Known rows, with every way that one mark hangs from another
(merere (zemu guku)): [-12.5 -26.9  10.7 -24.0  -9.9 -27.7  11.2  10.7  -2.3  -0.3  -5.8 -13.5
   6.5   1.5  -3.8  -8.5  -6.5]
(zemu guku): [  7.4 -27.3  14.4 -17.6 -14.8 -25.3   3.0   9.2  -4.8  -2.9 -14.1  -5.5
  17.9 -11.3  -5.4  -0.9 -10.9]
(bezod merere): [ -2.6 -15.8  -1.4 -22.5  -7.1   6.0  -4.8  -3.0 -18.3   5.3   8.6   6.5
  16.2 -20.1  10.6  -5.5  -1.2]
(bezod ketu (merere (zemu (guku (dazin dufi))))): [-27.8 -17.2 -13.4 -11.5 -36.8  -9.0   2.8 -13.0 -19.3  15.9  25.0  -6.9
  54.8 -29.1  23.6  -0.7  -1.2]
(merere zemu): [-17.3 -16.1   4.7 -35.0   6.0 -14.0  12.3  12.0 -10.7   1.1   6.6  -6.2
   0.0   3.8  -3.1  -8.1  -3.2]
(guku (dazin dufi zosufir)): [ -5.4   0.0  -2.4 -25.5 -39.4  -9.8   5.2  15.0 -28.0   2.8  13.6 -13.7
  34.3 -22.7  -2.5  14.8 -13.4]
(dufi (dazin guku (zosufir fonode)) mepi): [ -0.7  18.6 -10.2 -39.6  -1.3  -9.3  16.3  -8.2 -11.8  -8.2  10.0   7.5
  53.5 -15.5 -11.2 -28.7  -4.4]
(merere (zemu (guku (dazin dufi)))): [-17.6 -29.9   6.7 -17.5 -32.0 -24.5  11.2  13.0  -5.0   5.0   5.8 -18.9
  30.6  -0.3  -0.3  10.6 -10.2]
(mepi dufi): [ -4.8 -31.5   6.2 -29.6  10.7 -12.7   7.8  24.2  -9.2  -1.3  19.5  -3.2
  10.8 -31.2 -20.3  13.1 -10.9]
(zosufir (dazin guku) fonode): [ 14.7  -3.2 -26.1 -29.6  19.9 -21.1   4.8 -15.7 -10.1  -5.7  17.7   3.2
  50.4  -1.4  -2.7 -16.6   0.1]
(dazin (dufi mepi) guku): [  4.3  -9.0  15.2 -40.6 -10.8  -5.1   7.5  -8.4 -33.4  -1.2  18.4   6.9
  62.1 -14.9  -4.3 -18.5 -12.4]
(merere (zemu (guku (dazin dufi zosufir)))): [-18.8 -14.6   3.8 -20.3 -42.9 -27.2  12.2  14.9 -14.4   3.3   6.0 -26.5
  24.0 -10.3  -2.4   4.5 -11.2]
(dazin (dufi mepi) guku (zosufir fonode)): [  4.6  15.7  -7.6 -42.4  -9.9 -11.0   7.4 -13.1 -43.6  -3.1  19.9  -1.4
  59.1 -25.2  -5.9 -38.1  -6.3]
(merere (zemu (guku (dazin dufi (zosufir fonode))))): [-17.7 -11.3 -10.7 -18.2 -29.6 -29.2  11.4   9.6 -11.6   3.3   6.2 -25.2
  28.7  -5.1  -1.9  -3.5  -5.2]
(bezod ketu (merere (zemu (guku dazin)))): [-31.1 -16.4 -11.6 -12.5 -22.3  -5.6   7.2 -11.7  -6.7  12.0  22.8  -3.2
  44.8 -24.4  18.3   4.5   1.8]
(zemu (guku (dazin dufi)) merere): [  7.0 -36.9  23.9   0.9 -43.0 -20.7  -0.1  20.2   2.1  10.9 -13.6 -31.4
  36.2 -11.3  -5.9  24.3 -15.7]
(dazin guku zosufir): [ -0.6  10.5   1.5 -47.0 -14.3  -6.3   8.5  -1.8 -32.3  -5.2  18.8  -1.9
  23.9 -18.0  -5.7 -14.6 -10.3]
(dazin dufi guku (zosufir fonode)): [  4.2  12.3 -19.0 -42.8 -17.2 -12.8   1.9  -9.2 -46.7  -0.4  21.9  -5.7
  42.6 -19.0   2.9 -29.6  -4.6]

Rows
[-17.4  -9.0  -0.2 -18.6 -23.3 -27.2  15.4   4.5  -8.6   0.3   4.8 -21.7
  41.2 -11.6  -9.0 -10.4  -5.5]
(merere (zemu (guku (dazin (dufi mepi) (zosufir fonode)))))
[ -7.4 -10.1  -6.6 -29.3 -13.7 -18.2  10.0  30.4  -9.3  -4.1  14.7  -8.5
  11.7 -40.6 -19.9   6.9 -12.7]
(mepi (dufi (dazin zosufir)))
[ -7.5  -3.6 -22.8 -38.4  -1.4 -14.2  13.2  11.9 -11.3  -5.1  30.9  -4.0
  33.8 -31.4 -18.5  -5.5  -7.1]
(mepi (dufi (dazin guku (zosufir fonode))))
[ 18.0  -5.5 -29.2 -28.2   2.1 -25.4  -1.1 -15.9 -26.1  -1.7  20.8  -1.3
  63.4  -8.8   4.2 -21.4  -2.5]
(zosufir (dazin dufi guku) fonode)
[-21.0 -13.3   6.2 -22.1 -27.9 -23.2  15.9  15.4  -1.6  -0.7   3.7 -22.5
  14.0  -6.7  -8.6   8.2  -9.3]
(merere (zemu (guku (dazin zosufir))))
[-19.9 -29.1   9.2 -19.2 -17.1 -21.2  15.7  12.9   8.1   1.7   4.9 -15.0
  20.7   4.9  -7.7  15.5  -8.5]
(merere (zemu (guku dazin)))
[-28.0 -14.4  -3.1 -12.1 -29.6  -6.8   7.7 -15.6 -16.5  13.3  22.7  -2.9
  67.8 -33.7  17.9  -7.6  -1.0]
(bezod ketu (merere (zemu (guku (dazin (dufi mepi))))))
[ -9.0 -24.1  -4.5 -36.8  -1.9  -8.2  13.1  16.0  -3.7  -3.2  30.5   2.8
  35.9 -23.1 -17.7  10.0 -12.3]
(mepi (dufi (dazin guku)))
[-17.2 -10.9  13.6 -20.1 -36.5 -25.1  16.2  11.3 -10.5   0.6   5.1 -22.6
  37.0 -16.9  -8.1  -2.6 -12.9]
(merere (zemu (guku (dazin (dufi mepi) zosufir))))
[ -4.6 -16.4  13.7 -21.6 -17.9  -5.1   9.5   8.5 -13.0   2.1  11.1   0.1
  54.9 -14.3  -8.8  16.4 -13.1]
(guku (dazin (dufi mepi)))
[ -4.0   5.3  -5.9 -23.7 -17.1 -10.3   9.6   4.2 -21.6   0.3  12.4  -7.3
  53.5 -23.8  -9.4  -0.6  -7.2]
(guku (dazin (dufi mepi) (zosufir fonode)))
[ -2.4  15.9   5.1 -41.5 -15.9  -6.1  16.7  -2.7 -14.7  -8.4   9.0   7.0
  48.8 -20.4 -12.6 -21.2 -11.1]
(dufi (dazin guku zosufir) mepi)
[ 16.6  -5.9   1.7 -31.4  -8.7 -20.1   4.7 -12.9 -27.3  -3.8  18.0   1.9
  71.6 -18.5  -3.9 -20.3 -12.2]
(zosufir (dazin (dufi mepi) guku))
[ -0.8  -4.3   9.3 -38.1  -1.1  -3.8  15.6  -4.4  -3.0  -6.1   8.9  15.3
  57.4  -6.2  -9.7 -13.4  -9.7]
(dufi (dazin guku) mepi)
[ 19.6  -6.0 -17.2 -16.7  10.9 -29.7   1.0  -7.1 -18.2  -3.4   1.2  -1.6
  57.3 -17.9  -4.3 -25.6  -3.0]
(zosufir (dazin (dufi mepi)) fonode)
